In the rows, zero is written as 128.
Known rows, with every step that occurs:
z -> m -> j -> s -> n: [142 137 127 129 156  74 140 180 143 164 103 131 147 143 150 108  97 126
 133 162  71  99 113 101 158 147  76 144 100 183  47 112 128  98 146 124
  83 149 186 144 220]
m -> v -> c -> n -> s -> j: [119 150 174 147 138 133  97 120  86 124 178 130  63 108 131  99  94  68
 115 127 161 100 161 147 111 167 132  78 126 185 100 154 159 114 140 127
  83 127 163 121 123]
w -> j -> l: [117 131 172 132 150 109 114 115 158 131 151 113 133  75 122 217  98 177
 128 166 115 123 125 113 135 160 124 115 106 101 179 146 136  71  98 124
 123 104 123 129 164]
v -> m -> j -> l -> y -> h -> u: [ 47 126 173 142  50 116 105 119 111 149 116 124 133 129 111 106  84 169
 140 140  64 115 175 115 156 130 107 147  78 179 132 124 131 178 144 120
  89 186 127 134 152]
z -> m -> j -> s -> n -> c -> v: [153  99 121 132 131  50 117 160 125 144 125 111 111 125 160  97 104  86
 133 145  91 107 166 124 141 137 108 139 106 188  39 154 103  90 160 125
  96 173 193 128 163]
h -> u -> l: [114 139 168 122 151 143  89 144 156 130 113 121 155  98 106 164 113 170
 144 138 119 100 154 161 154 150 172 114  72  36 164 159 115  84 123 141
  48 120 181 130 180]
v -> m: [119 130 175 126 135 100 111 109 113 138 119 136 133 109 132 122 137 155
 137 144 109 101 136 134 156 152 116 102  67 130 153 106 133 117 126 123
  99 159 128 112 168]
e -> n: [151 149 165 133 131 124  96 124 131 137 146 111 138 116 134 151 103 143
 134 175 104  96 107 144 145 164 115  71  79  80 140 109 119 122 102 124
  98 147 156 139 200]
w -> j -> m -> v -> c: [136 120 141 158 129 139 138 121 101 144 141 125  95 115 139 156 111 135
 116 149 140 117 110 122 101 157 127  97  98 133 137 135 125  87 139 111
  96 106  95 158 151]
z -> m: [125 140 145 126 172  88 106 131 124 145 136 126 131  86 133 133 143 156
 143 160 108  90 133 129 167 145 122 115  82 132 149 105  96  69 142 116
  80 119 170 123 201]
v -> m -> j -> l -> y: [ 97 113 165 166 100  75 104 130 111 138 139 120 135 125 113 107  76 187
 121 166  86 115 188 110 157 163  85 123 113 169 122 101 152 176 116 118
 103 173 116 117 161]
w -> j: [135 148 167 141 153 107 118 114 149 142 151 124 140  83 121 177 116 148
 136 153 117 117 120 125 136 152 137 112  92  88 161 128 127  84 122 103
 112 109 137 139 157]
t -> f -> j -> m -> v -> c: [130 142 143 164 113 134 135 140 119 147 162 135  94 142 117 160 141 168
 119 141 121 111 162 113 109 169 145  75 125 160  76 129 127 138 142 147
  88 172  70 141 122]
z -> m -> j -> s -> n -> e: [114 137 124 127 131  59 139 187 142 152 123 128 154 140 144  80 108 123
 127 180  83 103 137 102 186 131  85 148  95 181  20 141 143  62 140 125
  95 148 191 147 252]
x -> s -> n -> c -> v -> m: [ 69 122 160 113 130  93  99 107 112 128 120 125 107 102 121 113 129 130
 158 125 124 118 188 172 146 149 147  89 112 164 154 174 130  82 109 109
 126 184 149  90 146]
y -> l: [144 119 166 141 163 107  88 107 126 130 141 130 145 118 118 142 115 127
 143 137  98  96  83 134 146 155 139  86  65 109 142 126 128 139 128 116
 121 170 154 138 132]
m -> j: [135 129 154 155 121  85 116 150 141 146 129 128 146 120 135 153  95 144
 129 146 103  95 123 123 139 157 105 117  91 120  94 112 142 161 144 124
  97 152 164 142 152]
j -> f: [105 118 161 135 167 100 111 133 133 139 154 140 129 101 126 150 111 153
 142 158 127 103 110 124 158 168 125 120  60 113 119 150 122 123 136 142
 109 126 134 138 161]
s -> j -> l -> y -> h: [134 137 183 159 102 119 100 125 158 141 201 142 125 124 134 136  55 111
 155 182  90 136 126 117 149 143 140  92 113 121 127 132 122 190 143 141
  89 151 123 128 127]
c -> n: [109 151 178 135 184 131  83 148 117 135 148 131 119  86 130 137 116 122
 133 140 122  94 144 142 117 165 136 107  90 136 145 122 151 107 102 143
 116 125 172 140 145]
t -> f -> j -> l -> y: [105 163 167 167 143 102  97 141 173 130 204 125 127 110  79 157 111 218
 139 178  94 132 224 103 153 176 154  90 159 126 119 126 134 131  96 146
 115 158  89 119 130]
s -> n -> c -> v -> m -> j -> f: [ 94  87 160 136  85  61 122 119 117 146 122 129 116 126 123  92  98  96
 145 122 116 124 188 138 137 145  89 124  76 236  19 181 121 142 144 129
 129 205 152 115  75]
h -> u: [ 90 149 170 119 159 143  94 143 123 133 116 126 135 108 111 153 140 155
 151 136 110  97 140 141 158 144 151 122  65  72 161 152 120  92 134 138
  86 106 167 136 164]
u -> h: [112 139 174 138 149 102  96 165 171 123 134 134 119 107 125 176 107 163
 141 158  99  89 160 159 160 165 136 108 112  31 144 142 106 133 132 124
  82 128 162 148 167]
t -> f -> j -> m -> v: [128 164 144 151 109 120 134 142 142 168 149 136 121 147 115 160 135 173
 128 132 108 127 145 114 135 177 146  86 141 140  92 123 126 148 133 153
 109 140  80 158  81]
c -> n -> s: [114 157 180 130 156 114  87 135  90 113 166 123 109  75 144 121 124 123
 130 139 134  98 162 147 133 163 153 101 109 128 153 152 151  84 112 126
 106 122 175 136 137]
l -> u: [147 151 152 137 170 114 104 145 136 136 157 116 144  98 131 130 126 185
 153 170 112 101 142 138 145 150 146  81 101  96 147 130 110 128 126 117
 122 145 159 147 155]
x -> s -> j -> m: [141 142 154 132 157 129 112 160 128 150 160 154 143 113 149 161 111 120
 151 151 110 120 107 143 134 159 149  72 109  83 170 146 123 175 133 128
  80 104  93 150 159]
e -> n -> c -> v: [170 110 157 133 105 105  70 104 116 118 162  90 102 103 134 150 101 105
 136 158 123 106 154 166 123 152 145  71  91  92 125 155  94 115 110 128
 108 179 167 118 142]
e -> n -> s -> j -> w: [179 146 171 120 134 131 104 116 162 118 201 107 127 117 125 165  92 121
 137 178 117 113  86 145 130 156 111  45 111 130  91 142 128 139 118 129
  79 123 142 138 119]
n -> c -> v -> m -> j: [131  86 159 143  69  55  97 100 100 136 128 112 101 107 140 115 110 120
 124 115 108 106 197 147 124 142 118 119  80 170  89 139 126 165 154 114
 109 208 143 107  91]
s -> j: [163 146 177 141 154 109 105 130 159 143 164 144 137 124 130 146 105  97
 148 155 115 116 118 135 144 152 133  86  90 103 114 127 124 153 139 138
  86 124 147 125 129]
z -> m -> j: [127 132 136 141 137  69 116 145 126 160 124 127 146 101 136 135 113 151
 130 148  99  87 145 119 153 146  94 124  88 168 104  96 114 119 153 107
  74 141 175 133 180]
n -> c -> v: [146  99 160 141 129  86  79 112 114 112 166 113  93  89 142 148 122 113
 144 141 134 111 169 157 133 149 166 102  91  91 136 169 110 107 143 137
 112 145 161 115 109]
t -> f -> j -> h -> u -> l: [111 154 172 104 115 154  99 190 209 145 150 108 165 129  66 180 134 210
 137 126 110 112 199 135 131 168 176  92 116  81 115 157 126 137 110 153
  53 155 130 127 141]
e -> n -> s: [156 158 163 129  99 116 100 110 103 118 159 105 126 105 146 138 113 138
 128 172 115  97 129 154 159 161 127  69 104  77 145 137 117  93 107 110
  92 142 163 135 181]
c -> v -> m: [150 114 189 125 133  89  95 102 108 142 133 120 109 107 134 126 152 125
 131 135 115 106 147 148 144 145 134 120  84 163 144 112 123 103 116 125
 114 174 146  92 123]
n -> c -> v -> m: [136  94 167 132 104  80  88  82  93 120 141 112  93  95 141 111 139 120
 137 130 124 108 179 157 134 140 148 101  75 135 140 148 110 112 140 124
 111 182 136  97 116]
f -> j -> l -> u: [124 143 155 131 145 123 106 158 154 129 169 113 148  99 136 148 122 226
 141 173  96 122 136 104 133 148 152  66 152  90 169 133 137 136 104 133
 143 172 105 155 130]
y -> h -> u -> l -> j -> s -> n: [128 144 162 109 123 176 135 175 194 143 109 117 149 138 151 150 107 118
 169 147  74 137  86 136 155 133 200 139  81  95  80 159 106  67 143 152
  63 179 152 138 209]

Rows:
[124 135 152 127 167 117 133 184 156 124 152 115 136 140 147 111 139 125
 147 183  97 139 117 112 185 145 165 128 112 115  46 150 144  41 116 152
 129 153 128 131 237] : l -> j -> s -> n -> e
[156 130 157 144 140 123 127 133 130 144 154 132 143  94 145 169 130 132
 135 158 107 128 111 121 118 148 144 101  92  96 159 134 110 103 127 111
 109  91  99 164 132] : w -> j -> m
[130 135 158 129 166 113 101 145 144 120 153 105 136  94 136 169 107 214
 142 177 107 104 150 123 145 159 133  81 114 101 169 150 117 124 111 135
 136 141 143 139 152] : j -> l -> u
[149 104 161 117  97  95 119 137 114 128 131 128  97 139 155  69 139 101
 143 136  96 137 139 124 124 134 149  98 124 143  92 151 145  89 124 137
 132 220 110 124 126] : f -> j -> s -> n -> c -> v -> m
[128 122 147 144 130  92 110 159 147 138 144 105 154 107 139 167  77 210
 126 169  89 100 154 111 133 158  96 100 116 136 114 139 133 170 125 127
 132 159 149 149 140] : m -> j -> l -> u
[129 140 195  96 127 173  68 188 144 120 161 105 136 108 105 126  98 100
 131 119 142 114 180 167 118 162 165  94 110  99 134 189 134 139 115 142
  42  97 186 133 119] : c -> n -> s -> j -> h -> u -> l
[110 135 163 132 140 155  80 179 166 141 153  96 163 108  60 125  95 184
 142 157 132 130 193 142 139 161 171 118 110  57 197 152 115 112 101 103
  53  91 150 137 170] : w -> j -> h -> u -> l -> y
[ 72 119 151 125  93  70 109 121 115 148 107 124 124 113 125 115 103 127
 147 112 106 114 202 159 134 150 109 104 120 196 109 161 146 132 124 101
 121 210 161 100 135] : x -> s -> n -> c -> v -> m -> j
[112 113 151 150 122  82 118 151 132 157 138 140 145 115 126 146  86 149
 129 144 110  99 124 116 147 169  95 136  65 146  65 139 139 172 150 132
 104 147 140 148 143] : m -> j -> f
[100 147 164 133 139 116  96 184 189 120 161 117 130  98 121 170 108 240
 141 174  76 111 161 129 143 157 149  74 174  27 163 149 116 152 106 126
 124 171 114 169 143] : f -> j -> l -> u -> h
[166  93 143 146 107  70 116 167 138 133 127 118 110 147 157 120  81  80
 135 141  97 116 150 129 123 147 120 131 110 139  36 175 135 131 151 141
 114 184 177 135 121] : m -> j -> s -> n -> c -> v
[121 154 165 164 112 115 100 120 127 143 175 144 127 117 137  99  96 133
 161 175  99 115 129 131 159 143 158 109  93 111 151 112 117 147 151 115
  92 164 150 142 152] : l -> y -> h
[157 109 157 132 196 140 110 157 200 117 169  95 142  88 124 203 104 201
 148 157 115 129  99 138 130 171 178  98 110 111 104 119 129  93 118 151
  71 151 118 115 141] : u -> l -> j -> w
[104 104 170 131  97  80 119 120 122 142 110 117 138 115 142 160  83 181
 111 143  86 102 144 111 138 161  73 120  87 166 111 113 150 160 121 134
 110 180 119 118 153] : v -> m -> j -> l
[152  96 158 139  46  69  86  92  97 139 132  95 112 118 138 114  95 109
 117 136  98 102 169 156 118 144  96  83  78 165  90 125 114 167 124 106
 107 239 143 111 128] : e -> n -> c -> v -> m -> j
[168 102 161 122 148 148  99 184 173 128 160  87 154 120 134 167 116 184
 138 151 121 126 126 137 140 180 181 101 118  80 120 116 118 134 113 141
  64 157 124 105 177] : u -> l -> j -> h
[136 157 183 123 159 123  84 140 130 114 205 108 113  75 134 129  90 130
 132 159 118 121 189 138 118 157 143  59 145 166 134 178 133 129 104 133
 131 123 153 140  90] : c -> n -> s -> j -> l -> u
[122  73 153 132 110  71 101 106 119 126 145 106 100 102 126 148 102 147
 130 125 113 110 151 138 102 143 102 114  84 214  67 142 137 169 154 133
 110 196 134 117  63] : n -> c -> v -> m -> j -> w
[109 139 169 120 110 165 111 134 171 137 131 111 146  97 133 174 118 151
 162 129  89 124 120 153 155 137 215 127  75  81 140 143  90  94 151 136
  57 178 144 128 178] : y -> h -> u -> l -> j
[ 80 135 142 137 191 124  88 129  81 145 135 121  68  82 117  98 118 138
 114 135 144  74 157 131 115 166 111 110  90 225 123 102 133  56 124 123
  81 141 177 119 210] : z -> m -> v -> c -> n
[117 111 160 142 120  87 111 141 148 137 133 116 141 116 143 193  70 174
 116 154  94 103 133 112 139 171  92 125 109 125 105 135 150 156 126 142
 110 152 145 129 151] : m -> j -> l
[115 122 164 142  93  76 124 120 115 154 107 135 143 123 130 123 110 154
 124 130  94  96 136 125 142 152  86 121  74 162 108  90 147 167 139 112
  99 182 137 124 147] : v -> m -> j
[119 129 167 104 114 171  90 190 177 131 130 110 167 132 102 144 126 184
 139 131 115 116 136 133 130 152 173  98 117  30 163 146 143 135 115 144
  54 140 142 144 156] : f -> j -> h -> u -> l
[112 148 166 154 158 141  72 153 141 128 140 121 150 109  83 105  99 179
 156 161 121 109 195 160 172 155 182 118  93  46 167 150 106  99 118 126
  46 107 177 130 180] : h -> u -> l -> y
[ 80 148 178 134 163 112  77 154 119 124 162 129 122  84 119 117 123 121
 128 159 134  97 166 142 147 151 145 112  90 137 114 151 167  79  96 141
 131 135 179 142 187] : c -> n -> e
[ 78 156 158 160 120 142 109 171 114 136 186 133  86 116 104 116 141 140
 109 142 133 112 211 122 101 158 156  79 129 212  42 158 169 100 111 157
 119 175  89 155 141] : t -> f -> j -> m -> v -> c -> n -> e
[117  65 162 105  49 109  75 149 130 134 104  85 135 127 109 118 100 141
 121  97 119 107 210 161 113 144 140 125  75 126 103 173 117 183 139 127
  55 190 165 104 108] : n -> c -> v -> m -> j -> h -> u -> l
[118 123 142 116  99 165 129 150 170 115 123 114 130 123 153 136  93 116
 174 138  80 139 122 145 147 127 213 117  74  68  92 200  91  72 163 152
  68 187 145 140 205] : y -> h -> u -> l -> j -> s -> n -> c
[ 57 134 165 150  78 124  98 152 130 146 138 126 137 129 109 138  67 163
 145 154  73 115 161 115 150 137 125 145  98 137 126 146 129 179 148 132
  88 155 153 151 146] : m -> j -> l -> y -> h -> u
[ 97 137 166 129 167 108  91 175 175 112 148 110 125  94 120 188  96 230
 138 179  89  94 180 146 151 162 129  84 138  43 163 164  97 138 110 127
 118 143 147 158 165] : j -> l -> u -> h
[208 145 166 132  83 136 113 127 109 128 184 119 134 132 162 128 106  76
 133 177 102 125 105 150 131 148 128  41 110  89 110 151  95 158 129 121
  71 115 115 159 126] : e -> n -> s -> j -> m
[114 127 171 130 129 121 110 143 152 125 157 125 129 105 139 174 110 187
 131 159  99 125 109 105 141 158 141  92 138  78 153 128 157 119 105 150
 118 156 101 138 143] : f -> j -> l
[124 106 150 153 145 162  98 126  32 111 174 101  72 110 147  98 132  90
 120 105 122 118 113 136 100 165 172  83 120 220 104 137 131 106 136 115
 123 190  92 148 107] : y -> l -> j -> m -> v -> c -> n -> s
[140 173 160 134 151 110 142 170 195 147 148 137 136 152 116 147 130 150
 143 161  82 124 152 103 142 165 138  94 131 134  59 141 148  99 116 158
 114 179 118 141 163] : t -> f -> j -> s -> n
[143 122 181 105 131 168  85 182 192 139 140 113 161 143 101 154  96 125
 144 134 125 114 141 152 134 157 154  98  89  53 124 162 115 172 133 150
  31 105 164 127 146] : s -> j -> h -> u -> l
[161 111 151 131 118 106 113 157 142 120 149 128 100 138 153  97 121  91
 150 152 101 138 123 123 125 140 170  95 145  90  87 171 142  92 127 148
 130 192 139 140 113] : f -> j -> s -> n -> c -> v
[ 42 161 173 127 126 149  84 139 145 146 171 142 128 110 102 150  76 145
 166 154  88 125 157 140 165 141 163 103 116 105 205 165 128 169 129 124
  79 127 122 131 186] : x -> s -> j -> l -> y -> h -> u
[112 162 188 124 153 122  77 174 167 103 201 112 104  74 123 153  79 155
 133 164 100 109 212 162 126 162 139  62 170 107 145 192 114 147 106 122
 115 134 158 158 105] : c -> n -> s -> j -> l -> u -> h
[140 122 166 158 158 164 100 154  93 145 161 140  76 133 143 113  88  61
 120 134 138 108 135 136  73 163 124  72 101 189  81 132 142 157 137 152
  88 117 116 151 114] : s -> j -> m -> v -> c -> n
[149 131 155 129 188 134 136 187 147 136 135 111 130 141 145 139 133 125
 154 167  89 135  88 111 159 162 152 121 118 115  76 123 127  73 123 149
 117 151 124 128 201] : l -> j -> s -> n
[137 134 140 149 103 137 129 154 113 157 125 142 118 153 151 123 125 148
 131 134 117 130  81 110 133 165 143  90 138  89 134 113 140 142 138 142
 110 131  87 180  87] : f -> j -> m -> v
[ 91 143 160 123 157 157  61 198 167 143 165 120 160 128  65 109  81 171
 154 146 129 120 188 164 156 171 178  90 132  41 195 156 130 183 105 115
  25 101 145 116 202] : x -> s -> j -> h -> u -> l -> y
[118 106 167 141  76  75 114 115 119 140 109 119 116 137 132  98 105  89
 145 125 104 119 193 147 127 140  95 110 102 214  52 153 126 125 142 122
 120 212 174 106  79] : s -> n -> c -> v -> m -> j
[ 73 163 171 145 110 147  90 133 112 139 146 138 130 118 109 100 117 136
 171 156  92 113 154 138 166 129 170 128  77 100 165 139 108 133 156 119
  78 143 161 153 158] : l -> y -> h -> u
[143 104 178 139  94  66 104 117 108 161 119 119 122 120 134 127 118 119
 118 123  98 101 153 138 133 144 103 136  90 190  99 101 141 152 131 116
 106 201 151 104 103] : c -> v -> m -> j
[130  80 149 133  81  59  96 109 106 124 148  86 109  90 142 135  96 180
 125 139  97 112 218 133 114 139 113  94 108 182 104 163 117 167 133 118
 148 222 131 111  88] : n -> c -> v -> m -> j -> l -> u
[120 139 159 126 155 103 130 178 151 127 136 135 141 149 145 109 117 122
 141 189 102 116 116 119 180 145 129 124  96  97  66 169 160  58 114 151
 123 133 168 145 227] : j -> s -> n -> e
[108 135 164  90 152 165  78 189 184 148 136 121 168 124  92 170  88 161
 144 124 128 106 144 164 141 169 164  92 108  39 188 173 133 167 113 130
  32 101 148 120 208] : x -> s -> j -> h -> u -> l
[162  92 149 131 161 112 114 155 134 114 155  96  88 127 154 120 130  87
 155 152 106 146 138 132 141 148 184 121 124 127  56 165 104  71 140 153
 131 183 132 111 149] : l -> j -> s -> n -> c -> v
[ 94 135 171  99 147 160 103 166 149 143 129 102 149 111  85 176 132 161
 136 135 123 114 135 121 127 151 136 130  85  90 177 151 122 105 122 110
  96  74 142 151 165] : w -> j -> h -> u
[130  86 155 159  52  70  65 101  89 126 164  81  98 122 115 101  59 146
 116 167  90 120 219 141 124 154  92  90 115 169 100 126 112 181  91 115
 115 224 123 101 128] : e -> n -> c -> v -> m -> j -> l -> y
